Each row was made from one small tree. Brackets hold a mark, then the marks that hang from it, in alphabetical order. Every link used is in the known rows. Write each row's tree.
Known rows:
{F E {P S}}: [-0.43  1.07  0.08 -1.03 -3.90 -3.27  5.44  1.19  2.44  2.75  1.53  4.71
  5.16  0.42  2.61 -2.25 -3.27]
{F {E {S L}} G P}: [ 0.20  1.63 -1.08  0.40 -5.85  0.45  1.95  1.32  2.48  2.27 -1.48  2.05
  5.81 -0.99  0.95  2.53 -1.94]
{G {F {E {S L Q}} P}}: [-1.15  2.12  0.25 -2.60 -2.57  0.68  1.12 -1.31  0.91 -2.13  3.41  2.47
 -0.38 -0.81 -0.71  1.42 -4.61]
{S {G F} P Q}: [-1.35  0.59  2.78 -0.58  1.56  0.68 -6.10 -1.71 -1.48 -2.92  4.03  0.08
 -3.85  2.08 -2.21  0.75  3.55]
{S {G {F P}} L Q}: [-0.34 -0.54  0.23 -0.77 -0.44 -0.33 -6.88 -2.26 -0.37 -1.58  3.67 -0.21
 -2.43 -0.95 -2.01  0.79  2.44]
{Q S}: [ 0.14  1.10  0.89  2.41  2.09 -1.92  7.44  1.16  0.71  0.93 -0.96  0.30
  1.66  2.34  2.92 -2.40 -0.24]
{Q {F E}}: [-0.33  1.83  1.01  1.11  1.63 -0.16  4.63  1.63  0.70 -1.20  1.73  0.67
  0.09 -0.29  2.16 -2.03 -0.74]
{Q F}: [ 0.12  1.17  1.08  1.49  5.56 -1.28  4.10  0.87  0.28 -0.92  0.47 -1.92
 -1.59  0.89  2.39 -2.64  0.57]
{E F {S L P}}: [-0.43 -3.71  0.53 -1.77  2.93  0.52 -0.78  0.28 -2.21 -1.98 -4.10 -3.87
 -2.91 -0.53 -0.28  0.49 -3.46]
{S P}: [-0.99  0.54  3.54  0.14  1.22 -3.30  0.96  1.50  0.58  0.11  0.64 -0.66
  0.08  2.10  1.95 -1.08  1.17]
{E {S L}}: [ 0.92  0.07 -0.11  0.08  2.76 -0.88  2.16  0.38 -0.96  1.00 -3.46 -3.59
 -0.95  0.66  0.77  0.20 -0.23]
{E {S G}}: [ 1.39  0.14 -0.23  1.88  3.85  0.69  1.18 -0.84 -1.79  0.04 -3.25 -2.49
  0.63  3.20  0.47 -0.29  1.94]
{F E}: [-0.87  2.04  1.66  1.17 -1.99 -1.39  3.73  1.93  0.33  0.45  1.30  1.90
  2.52  0.98  2.77 -0.71 -0.10]
{G {F {E S}}}: [-1.66  3.03  0.90 -0.80  1.51  1.41  5.02  0.35 -0.69 -1.61  0.46  1.35
 -0.96  2.63  1.24  1.90 -4.29]
{Q {S L}}: [ 0.39 -0.32  0.27  1.56  1.05 -2.22  4.40  1.46  0.53  1.63 -1.84 -1.36
  0.32  0.01  1.87 -1.46  0.38]
{F E {P {S G L Q}}}: [ 0.89 -0.86 -1.27 -1.29 -6.03 -1.28 -2.83 -0.73  1.21  2.21  2.47  3.56
  3.09 -2.36 -1.26 -1.62  1.07]
{Q {F E G {P {S L}}}}: [ 0.28  0.84 -1.86 -0.25 -2.45 -0.42  2.58  2.00  3.10  3.04 -0.03  2.36
  2.92 -2.47  0.93 -0.31 -1.38]

Write each row's tree:
[-1.72  0.95  0.00 -2.93 -2.14 -2.31  2.54  0.94  1.64  1.45  1.99  3.36
  0.46 -0.40  1.26  0.74 -4.99]	{G {F E {P {S L}}}}
[ 0.31 -3.04  0.24 -0.41  2.68  3.54 -4.08 -2.46 -3.51 -3.99 -1.26 -2.01
 -2.53  1.10 -2.50 -0.56  0.29]	{E F {S G P Q}}
[ 0.12  0.95 -0.01  0.60  5.46  1.72  1.04 -1.30 -2.19 -1.41 -2.14 -2.08
 -1.91  3.94 -0.02  1.37 -0.25]	{E {S {G F}}}
[-0.42 -0.90 -1.39  0.89  1.23  1.76  3.34 -0.31 -0.32 -0.64 -3.58 -0.20
  3.19  1.74  1.96  1.15 -4.23]	{E {F G P} S}
[ 0.41 -0.73 -0.70 -0.90  2.63  0.17 -1.55 -1.53 -0.69 -0.83 -1.78 -2.08
 -1.08  1.04 -0.75  1.72 -1.44]	{E {S {G {F P}} L}}
[ 1.80 -2.02 -1.26  1.57  2.17 -1.14  2.00 -0.33  2.08 -0.56 -0.28 -0.76
  1.03 -1.95  0.25 -3.27  0.21]	{Q {F P} {S G L}}
[ 1.39 -1.36 -1.36  1.19 -1.73 -0.05  2.42  0.38  2.46 -0.87  0.91  1.71
  2.76 -3.23  0.01 -2.73 -1.10]	{Q {F E P} {S G L}}
[ 0.22 -2.52  1.96  0.24  0.21 -2.31 -6.65  0.98 -0.67  0.63 -1.02 -2.87
 -1.15 -0.34 -0.76  0.43  4.73]	{S G L P}
[-0.38  0.94  1.16 -0.37 -3.40  1.57 -4.59  1.22  1.42 -0.61  2.95  0.27
 -1.85 -3.87 -2.32  0.80  3.19]	{S L P {Q {F E G}}}
[-0.30 -0.32  0.28 -0.07  1.61  1.00 -7.14 -1.71 -2.12 -1.39  2.21 -1.92
 -4.82 -0.36 -2.34  1.42  4.35]	{S {G F} L Q}
[-0.36 -0.61 -1.39  1.68  3.45  3.13  3.00  0.40 -2.35 -0.38 -5.18 -2.03
  0.41  2.51  1.58  1.90 -2.15]	{E {F G} S}
[ 0.17 -1.73 -2.21 -0.28 -1.22  2.77 -1.87 -1.56 -0.67 -0.94 -1.90 -0.98
  0.55 -1.54 -1.03  1.39 -2.07]	{E {F G P} {S L Q}}
[ 0.65 -1.36  1.13 -0.58 -1.98  1.51 -7.96 -0.43 -0.25 -2.31  3.41 -0.70
 -2.97 -3.81 -3.70 -0.95  4.68]	{S G L P {Q {F E}}}
[ 0.04  1.38 -1.63 -0.58 -7.79 -0.49 -0.64  0.95  2.64  4.29  1.56  4.43
  4.58 -2.27 -0.28  0.81  0.58]	{F E G {P {S L Q}}}
[-0.05  1.92  0.22 -0.18 -5.53  2.73 -2.40  0.96  0.54  0.99 -0.31  0.82
  1.31 -1.32 -2.08  3.01  1.65]	{F {E {S L P Q}} G}
[ 1.60 -1.56 -1.47 -0.11  0.66 -0.67 -4.61 -0.90 -1.70  2.95 -0.81 -1.48
 -2.18 -0.52 -1.95 -1.37  5.22]	{P {S G L Q}}
[ 1.30 -1.64 -0.53  2.55  1.17 -1.00  0.53  0.56 -0.43  1.36 -2.51 -1.81
  0.53  0.21  0.56 -1.17  3.11]	{Q {S G L}}
[-1.55  1.38 -0.13 -3.24 -3.27 -1.21  0.69 -0.41  1.34  0.48  4.04  3.99
 -0.55 -1.22 -0.38  0.26 -3.74]	{G {F E {P {S L Q}}}}
[ 0.67  0.17 -0.81 -0.53  3.00  2.70 -4.26 -2.50 -2.55 -1.73 -0.47 -2.94
 -4.52  0.63 -3.01  1.75  1.94]	{E {S {G F} L Q}}
[-0.38 -0.56 -0.42  0.31 -2.25 -0.35  1.16  0.18  1.14 -0.36  0.86  2.31
  1.66 -0.62  0.16  0.44 -1.79]	{Q {S {G {F E P}} L}}
[-0.35  0.00 -0.50 -0.08  4.59 -0.75  0.47 -0.20 -1.69  1.86 -1.33 -0.25
 -2.18  3.61  0.57  0.03  1.01]	{P {S {G F}}}
